Known rows, with every way that one mark hangs from another
nake{gezer{doki pupi rafas}}: [ 29  -6   5 -14  15  -7   3  18  -4 -22   8 -26  29 -24 -24  -3  10   6
 -33  18  -6 -20]
gukal{gezer{doki rafas raro}}: [ 28  -9  15 -21  17 -14  -9  17  17   3   4  -5  -1 -34 -12  -5 -17  22
 -31  11  12  -7]
nake{gezer{doki gukal pupi rafas raro}}: [ 28  -8  23 -10  -5 -10  13   3  14 -36 -19 -17  62 -19 -32 -15  39  -5
   9  -5 -32  -5]
gezer{nake pupi rafas}: [ 17   3   5   7  -5  15  23  32 -36 -17 -15 -13  -6   0   6 -11   1  14
  14   6 -38   3]
gukal{gezer{raro}}: [ -7  23 -15 -35  18 -17 -19   6  14  20   8  15 -35 -12  18   9 -34  -8
 -41  10  29   0]
doki{binun gezer{gukal nake pupi rafas}}: [ -9 -28  10  36 -24   1  28 -19 -28  -3 -14 -28   7   6  29  -5  22   8
  58  -6   6  25]
rafas{gezer{gukal pupi}}: [-32  16 -35 -10 -17  16  -6 -22   4 -22  16  -1   6  -3  16   5   6 -15
 -15  -6 -24 -25]
doki{gezer{rafas}}: [ -4  -4 -31   7   6  11 -10  13 -31  21  20 -21 -13 -14  20  14 -39   5
 -33   1  46   5]
gezer{gukal pupi raro}: [-20  24  -9 -15 -28   4  11   1  21 -17 -23  12  16   3  -2 -11   9  -6
  25 -28 -36  15]
rafas{gezer}: [-24  14 -59 -23   3  21 -33  -4 -11  12  39   1 -25   7  29  23 -37 -11
 -55  -1  26 -32]
raro{gezer}: [ -8  17 -33 -20  14   4 -18   5 -20  23  41   5 -43  14  14   8 -40   1
 -55 -12  33   4]
raro{gezer{doki{vufeli}}}: [  4  -7  -6   9   4   2 -19   0  -6  26  32   6 -15  15 -33   3 -28   7
 -41 -17  25   6]
rafas{gezer{doki pupi raro}}: [-21  -6 -29  -6   6   3 -23   2  20 -12  17  -2  29   1 -11   3 -10  17
  -8 -15 -17 -32]
raro{gezer{nake pupi}}: [ -5  13  -2   5  20  -4   5  10 -29   1  17   6 -26  21  10  -8  -6   2
  -5  -6 -20  10]
zudeb{gezer{doki}}: [  8  14 -12 -17  20   5  -9   6  22   8   9  12 -19 -18   0  14 -10   3
 -31  18  38  -7]
zudeb{gezer{nake pupi}}: [ -4  22   2  -3  22  -2  15   8  -9  -8 -11  12 -23  -5  17   3   8 -13
   9  30  -4   4]
gukal{gezer{nake pupi rafas}}: [ 18   7  22  -4  20 -13  18  15 -21 -14  -5  -7 -22 -26  13 -10   0   5
 -11  36 -24  -5]
doki{binun gezer vufeli}: [-36 -22 -36  23 -25   2 -19 -26 -17  57  19 -14 -24  26  11  25 -50  -5
  -9  -9  91  23]
raro{gezer{doki gukal nake pupi}}: [ 10   5  33  20   5  -1  17  -5   0 -20  -1  11   9  11 -12 -20  41   4
  27 -20 -53   7]
gukal{gezer{doki nake pupi}}: [ 11  14  30   2  27 -17   7  11  18  -9  -4  13 -15 -22  -2  -7  17   6
  -3  25 -31 -15]
nake{gezer}: [  1  28 -34 -39  16  -1 -20   8 -10  16  20  -1 -19   4  19  20 -20 -33
 -61  12  40 -13]

Rows
[-36   4 -47 -16   0   4 -22  -2   1  -4  20  -3   9   7  11   7 -26   1
 -17 -10  -6 -21]  rafas{gezer{pupi raro}}
[ 14  -1  28  10 -27  10  34  14 -16 -32 -44  -3  31   5  -1 -24  33   1
  60 -20 -67  21]  gezer{gukal nake pupi rafas raro}
[ 21 -32  20  10 -33   8  16 -29  12   1 -13 -13   7 -11 -24   1  15   6
  11  12  42  17]  zudeb{gezer{doki{binun vufeli} gukal rafas}}
[ 20  16  22  -9  28  -9  -7  12  13  11   3  21 -32 -13  11   4   3  -2
 -20  20  -1 -15]  gukal{gezer{doki nake}}
[ -7  -8 -17  -7 -20   0   2   2  24   3  10 -11  -7   8  -8   0 -10  39
   6 -13  11  -3]  gezer{doki{binun} pupi}
[-33 -16   5  28 -19 -10  14 -24  -1  10 -22  -5  12  27  31  -2  18  -3
  78 -26   8  33]  doki{binun gezer{gukal nake pupi raro}}
[ 16   1  -7  -9  -8  11   6  -5 -27  -2  22  -8 -15  -1   6  -7  -8   2
 -31 -15   6  12]  raro{gezer{gukal rafas}}
[  9   2  39  20  12 -18   5   1  12   0 -11  13  -5 -14 -26  -7  11  -2
   2  26 -26  -5]  gukal{gezer{doki{vufeli} nake pupi}}
[ -6  -6  -8 -10   4  -9   7 -10  27  -2   7  -6 -12  -9  -2   6   2  23
   4  19  37   1]  zudeb{gezer{doki{binun} pupi}}
[-17   8 -16  -3 -10  20 -15 -14  -5  -3  -4  16   9  25  32   6  15 -30
  18 -22 -23 -12]  rafas{gezer{gukal nake raro}}
[ 30 -12  45   5  23 -21  14  21   7 -19 -19  -4  16 -27 -16 -20  15  23
  19  17 -40  -3]  gukal{gezer{doki nake pupi rafas raro}}
[  9  -3   0 -11   5  -8 -25   4  13  19   0   5  28  13 -34  10 -11 -23
 -27  -6  28  -4]  nake{gezer{doki{vufeli} raro}}
[ -8   2   5  17  -6  16   2 -14  10 -29  -1   6  28   3   3  -5  44  -7
  25  -8 -59 -30]  rafas{gezer{doki gukal nake pupi}}
[  4  -9  13  25  -5  10   9   5 -27   5 -22  -4  21   3  22  -3  12 -13
  41 -20  -4  24]  doki{gezer{gukal nake rafas raro}}
[ 13  -4  10   3  -6   6  19  35 -26 -15 -27 -11  14   8  -2 -16   0  16
  35 -11 -43  14]  gezer{nake pupi rafas raro}
[ -5   6  18  19 -41  10  13 -10  27 -16 -18   9  27  -4 -48 -11  23  -1
  17 -18 -38   4]  gezer{doki{vufeli} gukal pupi}
[-14 -39 -10  20 -17  12 -27 -19   2  25   7   1  16  44  -4  11  -9   1
  26 -22  20 -11]  rafas{gezer{doki{binun vufeli} nake raro}}
[ 26 -28  26  11   6  -3  26   2  -5 -16 -14 -20   1 -10  -1  -7  21  29
  36  26   7   6]  zudeb{gezer{doki{binun} nake pupi rafas}}
[ 10  19   5 -14   1   8   3 -11  31  -8  -7  18  -4 -22  -1   6  23 -11
  -9   9  15  -1]  zudeb{gezer{doki gukal}}
[  2  21   6 -19  23 -14  -9  11   1  18  -7  22 -32   0  27   5 -13 -16
  -9  11   5   3]  gukal{gezer{nake raro}}
[  5  -4  43  19  11 -25   2   5  19   1 -23  17  13  -6 -33 -12  10  -1
  21  13 -30   4]  gukal{gezer{doki{vufeli} nake pupi raro}}
[ -1   5  24  15 -14   0  16 -21  30 -19 -20  13  19 -21 -38  -5  28 -12
  14  14  -9   6]  zudeb{gezer{doki{vufeli} gukal pupi}}
[-44 -24 -27  33 -25  -8  -6 -26 -13  37  12 -21 -10  19  -2  14 -39   4
   9  -3  63  24]  doki{binun gezer{pupi} vufeli}
[ -2 -26 -10   8 -12  -2 -18 -17  -4  35  36  -5 -23  32 -21   5 -31  20
 -24 -20  55  13]  raro{gezer{doki{binun vufeli}}}
[ 15   5  17  -3  27   0  -4  15  16   5 -19  21   0   2   3   4  11  -4
  21   5   9   6]  zudeb{gezer{doki nake raro}}
[-22  14 -14   5 -10  17   2 -18  -9 -24   2   7   5  12  26   0  27 -22
  16  -4 -48 -22]  rafas{gezer{gukal nake pupi}}
[ 20   0 -19 -33  10  -3 -13  18 -19   5   5 -17  11  -1   5   8 -20 -16
 -40   4  30  -3]  nake{gezer{rafas raro}}
